Each row was made from one small tree. Brackets hold a mark, then the marks that hang from it, in the order of their numbers. Every link used is in the known rows. Write each row's tree.
Known rows
{q_863 {q_177 q_216 {q_228 q_726}} q_651 q_839}: [  8  -8  -9  28  11 -11 -31 -12  -3  11  26  22 -12   3 -10  14 -10   7
  21  -2  12  -4   1  -7  -2 -15   4  -8  -1  33  -7]
{q_177 {q_228 q_726} {q_863 q_651}}: [ 16 -13 -17  19  17  -5 -30 -14 -11   3  -1   1 -22  -6  -6  19  -3   3
  24 -12   3 -12   5 -16  -6   0  -4  -6  10  11  -5]
{q_489 q_939}: [  6  -1 -18   0  22   9  -2 -18  -5   3  14 -13   4   6   9   8  -3   5
   8 -12   8   1  -1   1   5  -2  -9  -3   3   0   1]
{q_787 {q_177 q_228}}: [ 20   1 -15   8  26  -2  10   0  -5   6  21  -3 -15  -5  16   3   3   3
  21 -12   3  -6  11   1   4  -3 -14 -11   0 -10  -3]
{q_216 {q_177 q_228 {q_863 q_651 q_839}}}: [ 11  -3 -21   8  31  -7 -31  -7 -15   6  16  10 -24 -11  -6   2  -6   7
  35  -2   2 -19  17  -8  -8  -6 -10 -11   2  17  -4]
{q_863 q_177 q_651 q_839}: [ -6   9 -10   3   4 -12  -2  -6  -5  11   9  14   3   7 -14  -5  -7  14
  19  11  20 -12  -2  10   4  -5  -2  -9  -2  17  -4]
{q_228 q_177 q_341 q_726}: [  5 -10   2  -1  10   6 -33   1  12   0  16  -6 -22   3   0  14  13  -6
   3 -12  20 -17   4 -22   0  11   4  12  28  -4   3]
{q_726 {q_228 q_177}}: [ 12   9 -23  -2  23   1 -17   6  -1  12  27  -3 -15   5   7   4  10   9
  17 -15  16  -7   5 -13 -13   7 -14   9   6  -5  -7]
{q_939 q_341}: [ 10   3 -16   0   6  -2   6  -8   3   3  -4 -12 -15   9  -5  12   2  12
   4 -14  14 -11  13   8 -13   3 -13   1   5  -5   2]
{q_245 q_787}: [  3   9   5  -6  15   6   5  -2  -5   5   5 -10  -3   8   4   2   9   2
   6  -6  12  -5  13   6  -2   2  -2  -2  -2  -2   0]
{q_863 {q_177 {q_787 q_245}} q_651 q_839}: [  0   1  10  -3  14  -3 -17  -2  -3   8  12  17   2  -1 -16 -10  -8  14
  25  12  13  -2  -1   8   2  -8   6   1  -7  19  -3]
{q_939 {q_341 q_228} q_489}: [ 15   6 -47  -8  11   8   1  -2   2  -5  -7 -12 -22  11 -13  11  -6  20
  -2 -20  15  -3  22   8 -16  13 -12 -20  12   5  -3]
{q_726 {q_228 q_177 q_341}}: [ 11   0 -17  -7  21  12 -30   3   4   8  34  -4 -18  -1   2  11  15   3
   9 -17  18 -14   6 -20  -7  11 -12  14  15 -10  -5]
{q_216 q_177}: [  7   0 -14  -2  21   2  -4   3  -5   6  19  -3 -13  -7   8   2  11   2
  17  -8   9 -14  10  -4  -8   3  -9  -3   5  -4  -3]
{q_629 {q_939 {q_341 {q_228 q_177}} q_489}}: [ 19   7 -53 -16  27  -4 -18  14  15  -9  -5 -11 -19  17   3   6  -5  23
   8 -24  13 -11  31   7 -16  20 -17 -11  16   7  -6]
{q_341 {q_228 q_177 q_726} {q_939 q_489}}: [ 11  -2 -43  -3  30   3 -22   4   6  -9  15  -5 -14  17   7   4  -9  10
   2 -19  21  -2   5  -9 -10  20  -3 -24  25   9 -11]
{q_177 q_216 {q_863 q_651}}: [ 10  -7  -5   7  25  10 -22 -18 -20   3  12  14  -7 -10 -15  15 -13   6
  12 -13   3  -6  13  -4 -17  -6  -3   1  -1  15  -3]
{q_177 q_216 {q_228 q_341} q_787 q_863}: [ 37 -22  12   7  30  25 -35 -15 -13   3  45  18 -27 -26 -14  25   4   7
   2 -23  -9   2  16 -23 -18   2  -5  10   3  12   0]
{q_629 {q_939 {q_341 {q_228 q_177 q_726}} q_489}}: [ 18  -1 -52  -8  25  -5 -33  14  19 -12 -11 -11 -26  21   4  13  -4  13
   9 -27  15  -9  26  -2 -16  22 -10  -8  27  12  -4]
{q_341 {q_228 q_177} q_939}: [ 10   3 -22  -5  37   0   2   0  -1  -1  23   2  -5   8  14  -2 -15  20
   3 -10  19  -4   2  -9  -4  13  -7 -18  12  -2  -6]
{q_245 {q_787 {q_177 {q_228 q_341}}}}: [ 15  -5   0   0  29  16  -1   3   0   1  26 -10 -18  -6  17   7  13  -8
  11 -13   8  -9  22  -1  12   0  -7  -5   7 -10   1]
{q_629 {q_939 q_341 q_489}}: [ 17   7 -43 -14  13  -6 -10   1  12  -6  -8 -17  -9  17  -3  11   4  17
   6 -29   6 -15  26  21 -16  11 -21  -6   2   0 -10]
{q_228 {q_177 q_787} {q_341 {q_939 q_489}}}: [ 20  -5 -17 -13  27  18 -29   7   6  -7  47   1 -11   4  -3   7   9  10
  -5 -16  17  -9  15  -1 -16  18  -9  -3  15   3 -11]
{q_863 q_177}: [  7   2 -12   1   3  -5  11  -3  -1  12  14   6  -1   0   1  -1   7  13
  14  -6  18  -6  -6   4   1   6  -7  -4   5   1  -2]
{q_228 q_177 {q_341 {q_939 q_489}} q_726}: [  9 -10 -28  -7  18   9 -37   0  16  -9  26 -10 -14  14   4  10   7  -2
  -2 -25  24 -16   5  -5  -8  18  -4  -7  29   0 -10]
{q_726 q_228}: [ 12   9 -23  -3  17   5  -5  -5  -7  13  19  -4  -8   2  -1   9   8   9
  12 -17   9  -5  -2  -8 -10   5 -16   2  -3 -10  -9]
{q_726 {q_228 {q_177 q_787}}}: [ 23   6 -12  -1  27   9 -24  14  -7  12  41   7 -19  -2   0   7  13  11
  16  -9  10   2   8 -17 -21   8 -13  15   4   2  -6]
{q_245 {q_787 {q_177 q_216 q_228 q_863}}}: [ 28  -9  -3   9  45  18 -10  -6 -15   2  28   7 -21 -12  15   6  -3  -7
  20 -23  -5   6  28  -1  -8  -7  -9  -3   1   9   4]
{q_177 q_216 q_228 q_863}: [ 27 -10  -7  12  27   6 -18 -19 -13   7  23  10 -19 -12  -2  16  -4  10
  12 -26  -7   0  12 -12 -16  -3  -9  -3  -4   9  -3]
{q_341 {q_228 {q_177 q_216}} {q_939 q_489}}: [ 16   0 -38  -4  39  12 -16   0  -1  -6  36   7  -7  10   6   4 -17  17
  -4 -24  16   3  17  -1 -19  10  -6 -23   9  14 -12]
{q_939 {q_341 {q_228 {q_177 q_787} q_726}} q_489}: [ 25  -5 -35   1  19  12 -33  15   6  -8   8  -2 -39  12 -12  17   1  12
   3 -15  18   4  26 -11 -26  19  -4  -3  30  20   2]
{q_489 {q_939 {q_341 q_228}}}: [ 13  -4 -40   1  27  14   2 -18  -2  -5   1 -17 -12  10   5  14 -17  17
   2 -15  12   7   8  -1  -1   4 -13 -10  14   5   7]
{q_35 q_839}: [ -1  10 -12  -2   9  -5   7  -1   0  12  14 -18 -13  12  -3  -3  16   4
   6  -6   3  -7   7  -4   6  -5  -7  -3   6 -10  -7]
{q_245 {q_787 {q_177 q_216 {q_863 q_651 q_839}}}}: [  4   2   7   1  42  17 -20  -8 -20   0  18  18 -10  -3  -6  -3 -19 -10
  19  -2   4   0  29   9  -6 -15  -1  -1  -1  22   4]

Write each row's tree
[ 21 -18 -41   8  10   2 -21  -8  13  -1  33  -3 -12   6   6  15  10   8
   7 -28  19 -11  -7  -2   2  15 -10 -21  20   7 -15]
{q_863 {q_177 {q_228 {q_341 {q_939 q_489}} q_726}}}
[ 10   2   8   0  35  20   4   2 -10   2  28   3  -7  -1  13   2   0 -10
   9 -13   6   5  25   8  -4  -9  -3   1  -2   4   3]
{q_245 {q_787 {q_177 q_216}}}
[ 38 -13   6  13  32  14 -24 -12 -19   7  37  20 -23 -19  -9  19  -1  12
  11 -20 -12   9  15 -17 -23  -2  -7   4  -6  17  -2]
{q_177 q_216 q_228 q_787 q_863}
[ 12 -13 -39   9  30  10 -25  -7   8  -7   2 -17 -25  16  13  16 -14   7
   8 -16  20   6   9 -16  -3   9  -6   0  34  14  11]
{q_489 {q_939 {q_341 {q_228 q_177 q_726}}}}
[ 27 -13 -16  14  29   3 -16  -7  -7   1   9   1 -29  -9  11   8  -1  -7
  28 -22  -2  -3   7 -14  -1   4 -12  -3  18  -2   3]
{q_787 {q_177 {q_228 q_726} q_863}}
[ 26   0 -56 -18  34   1 -27   9   8 -11  -9  -5 -26  10  -1   3  -9  21
  13 -30   8  -9  31   3 -22  26 -20  -7  24  12  -1]
{q_629 {q_939 {q_341 {q_228 {q_177 q_863}}} q_489}}
[ 28  -5  -3   3  36   3 -29  -1 -15   6  34  17 -33 -17  -6   2   5   9
  27  -5  -8  -5  17 -16 -17   2 -11  -2   1  16   2]
{q_216 {q_177 q_228 q_787 {q_863 q_839}}}
[ 12  -5 -24   6  18   0 -19   4  10  -4  -6  -8 -33  13   1  14  -6  10
   7 -13  23  -6  13 -16 -12  13  -3   0  30   7   7]
{q_939 {q_341 {q_228 q_177 q_726}}}
[  0   6  -4  -3  17  -4 -18 -17 -15   5  -2  10  -7   1 -21  -1 -13   8
  17   3   7 -14   8   2  -7  -3  -4  -6   1  12  -1]
{q_177 {q_863 q_651 q_839}}
[  7  -2 -13   4  21   1 -17   5   2   1   5  -1 -22   7   4   8  -4   5
   9  -7  19  -3   4 -24  -2  14   5  -5  24   4   3]
{q_341 {q_228 q_177 q_726}}
[ 12  -2  13  -8  24   6 -22   8   3   3  16  -1 -11  -3   4  -4   6   8
  16  -6   8  -2  10  -7  -9   3   3  14   3  -1   0]
{q_228 {q_177 {q_787 q_245}}}
[ 33 -21 -10  14  33   7 -38   2 -13   4  29  10 -38 -20   4  16  13  -2
  28 -17  -6  -3  11 -29 -18   8  -8   4  16  14   1]
{q_216 {q_177 {q_228 q_726} q_787 q_863}}
[ 12   7 -42 -11  28   8   6  -7  -4  -6  15  -4   0  11   0   3 -12  20
  -3 -19  13  -1   5   6  -8  16 -11 -35   5  -1 -14]
{q_341 q_228 {q_939 q_489}}
[ 11  -6 -24   6  13   3  -5  -7   4  -3 -12 -10 -26  10  -6  19  -9  11
   1 -15  16  -3   7 -11  -8  10  -4  -7  20   3   5]
{q_939 {q_341 {q_228 q_726}}}
[ 30 -20  -4   8  38  22 -20 -13  -9   0  38  11 -26 -23   4  14  -3  -5
  11 -29  -6  -5  18 -14  -4  -2 -11   2  11  -1   2]
{q_787 {q_177 q_216 {q_228 q_341} q_863}}
[ 15  -4  -8   1  31   0   2  -2   2   3  10 -11 -11  -5  20  -5  -1   1
  28 -18   0  -6   9   3   9  -8  -9  -7  -3 -15  -3]
{q_787 {q_177 q_228} q_245}
[ 20 -18   7  16  31  14 -55   0 -15   1  28  25 -25 -10 -15  20  -7  -3
  16  -8   5   2  17 -24 -26  -1   6  19  16  31   1]
{q_228 {q_177 q_216 q_787 {q_863 q_651}} q_726}
[ 16   3 -29 -10  26  -5   2  -2   6  -5 -11  -8 -11   9   2  10 -11  24
   5 -20   6  -9  16   2  -5  13 -15  -9   5  -2  -3]
{q_629 {q_939 {q_341 q_228}}}
[ 24 -10   0   7  17  -1  -7   2   1  10  23   7 -10 -11   7   0   8  17
  26  -9   4   4  -3  -3   1   0  -4   0  -6   6  -5]
{q_863 {q_177 q_228 {q_787 q_245}}}
[ 15 -13  14   0  15  14 -40   7   6  -1  29   4 -25  -4  -6  17  16  -4
   1  -6  15  -8   8 -25  -8  13   6  18  26   4   4]
{q_228 {q_177 q_787} q_341 q_726}
[ 24 -11  13  10  16  10 -26  -8  -1  11  57  28 -18 -13 -16  12   4  15
   4  -6   4   2   6 -13  -5  -5   1   3  -3  23  -1]
{q_863 {q_177 q_216 {q_228 q_341} q_787} q_839}
[ 14  -2 -45   0   9   7 -14  -3   7  -8 -13 -14 -29  15 -13  19  -5  10
   0 -23  16  -2  17  -1 -15  16  -7 -16  22  10  -1]
{q_939 {q_341 {q_228 q_726}} q_489}
[ 14 -14  -3  10   8   4 -24 -12   8   2  15  -9 -23  -4  -1  23  13  -1
   4 -18   9 -15   1 -21   5   6  -1  -2  14  -6  -4]
{q_177 {q_228 q_341 q_726}}
[ 17 -19  17  -7  42  24 -38  -6   6  -6  50   8  -6  -6   8   7  -5   5
  -2 -21   8  -3   7 -10 -13   1   3  14   5   4  -5]
{q_228 {q_177 q_216 {q_787 q_245}} {q_341 q_939}}
[ 22 -10  -3   3  34   6 -23   7  -3   4  27  -2 -21 -16  13   4  13   8
  29 -12  -4  -4  13 -12  -8  -3  -6   1  -6   0  -5]
{q_216 {q_177 q_228 {q_787 q_245}}}
[ 12  -7   5  -8  31  12 -18   7  -4   2  21  -2 -13 -13   6  -2  11   3
  22  -8   2  -5  10  -6  -9   1  -2   8  -1  -1  -2]
{q_216 {q_177 {q_787 q_245}}}
[ 19 -12 -31 -10  37  15 -13  -7  11 -10  28 -17  -8   0  19  -1  -1   1
  13 -33   6 -12  10  12   7   3 -14 -21   6 -15 -15]
{q_787 {q_177 {q_228 {q_341 {q_939 q_489}}}} q_245}
[ 22  -5 -31  -3  34  11 -28  10   0  -8  29   6 -18  11   1   8  -6  13
   2 -14  16   6   9 -12 -18  22  -2 -17  22  16  -9]
{q_341 {q_228 {q_177 q_787} q_726} {q_939 q_489}}
[ 36 -30  12  14  27  23 -50 -16  -9   0  39  16 -33 -21 -14  32   6  -2
   3 -25  -8   3  11 -33 -17   4   2  13  14  17   2]
{q_177 q_216 {q_228 q_341 q_726} q_787 q_863}
[ 21 -22   7   1  29  16 -42 -13  -8  -2  15   3 -20 -22 -12  14   0   7
  20 -12  -3 -10  11 -15  -5   0  -1   6   2   5  -5]
{q_177 {q_228 q_341} {q_787 q_245} {q_863 q_651}}
[  8  -9   8  -1  20  15 -28  -4   5   2  36   5 -14  -5  -1  14   5   1
  -3 -16  15 -12  15 -15  -9   2   1  12  12   1   1]
{q_228 {q_177 q_216} q_341}
[ 19   7 -51 -15  23   0  -5   3   8  -9 -11 -13 -13  15  -4  10  -8  24
   3 -26   7  -8  25  13 -13  17 -17 -17   6   4  -8]
{q_629 {q_939 {q_341 q_228} q_489}}
[ 20 -19 -16  11  33   8 -11 -10   5  -4  34  -6 -16  -2  20  13  -1  -7
   9 -24   9 -12  -1 -10  10   4 -11 -13  18 -12  -7]
{q_787 {q_177 {q_228 {q_341 q_939} q_726}}}
[ 19  -9  -1   9  37   9  -8  -7  -1   2  23  -1 -12  -9  18   2  -7   0
  22 -24  -5   1  15   1   1 -16  -5  -3  -8  -5  -4]
{q_787 {q_177 q_216 q_228} q_245}
[ 10  -3  -8   1  38  -2 -22 -13  -8   0   0   4 -15  -7   1 -11 -20   0
  39  -7  -2 -11  14   5   6 -13  -7  -8  -2   4  -1]
{q_787 {q_177 q_228 {q_863 q_651 q_839}} q_245}
[ 29   4 -41 -14  33   4 -25  21   9 -10  10   0 -24  11  -3   9  -3  25
   6 -18   8  -1  35   2 -24  21 -14  -4  13  15  -5]
{q_629 {q_939 {q_341 {q_228 {q_177 q_787}}} q_489}}
[ 19 -14 -32   4  17   6 -27 -13  11  -6  26 -13 -14   9   3  21   8   3
  -1 -31  11 -14   3  -5  -3  12  -9 -21  14  -1 -16]
{q_177 {q_228 {q_341 {q_939 q_489}} q_726}}
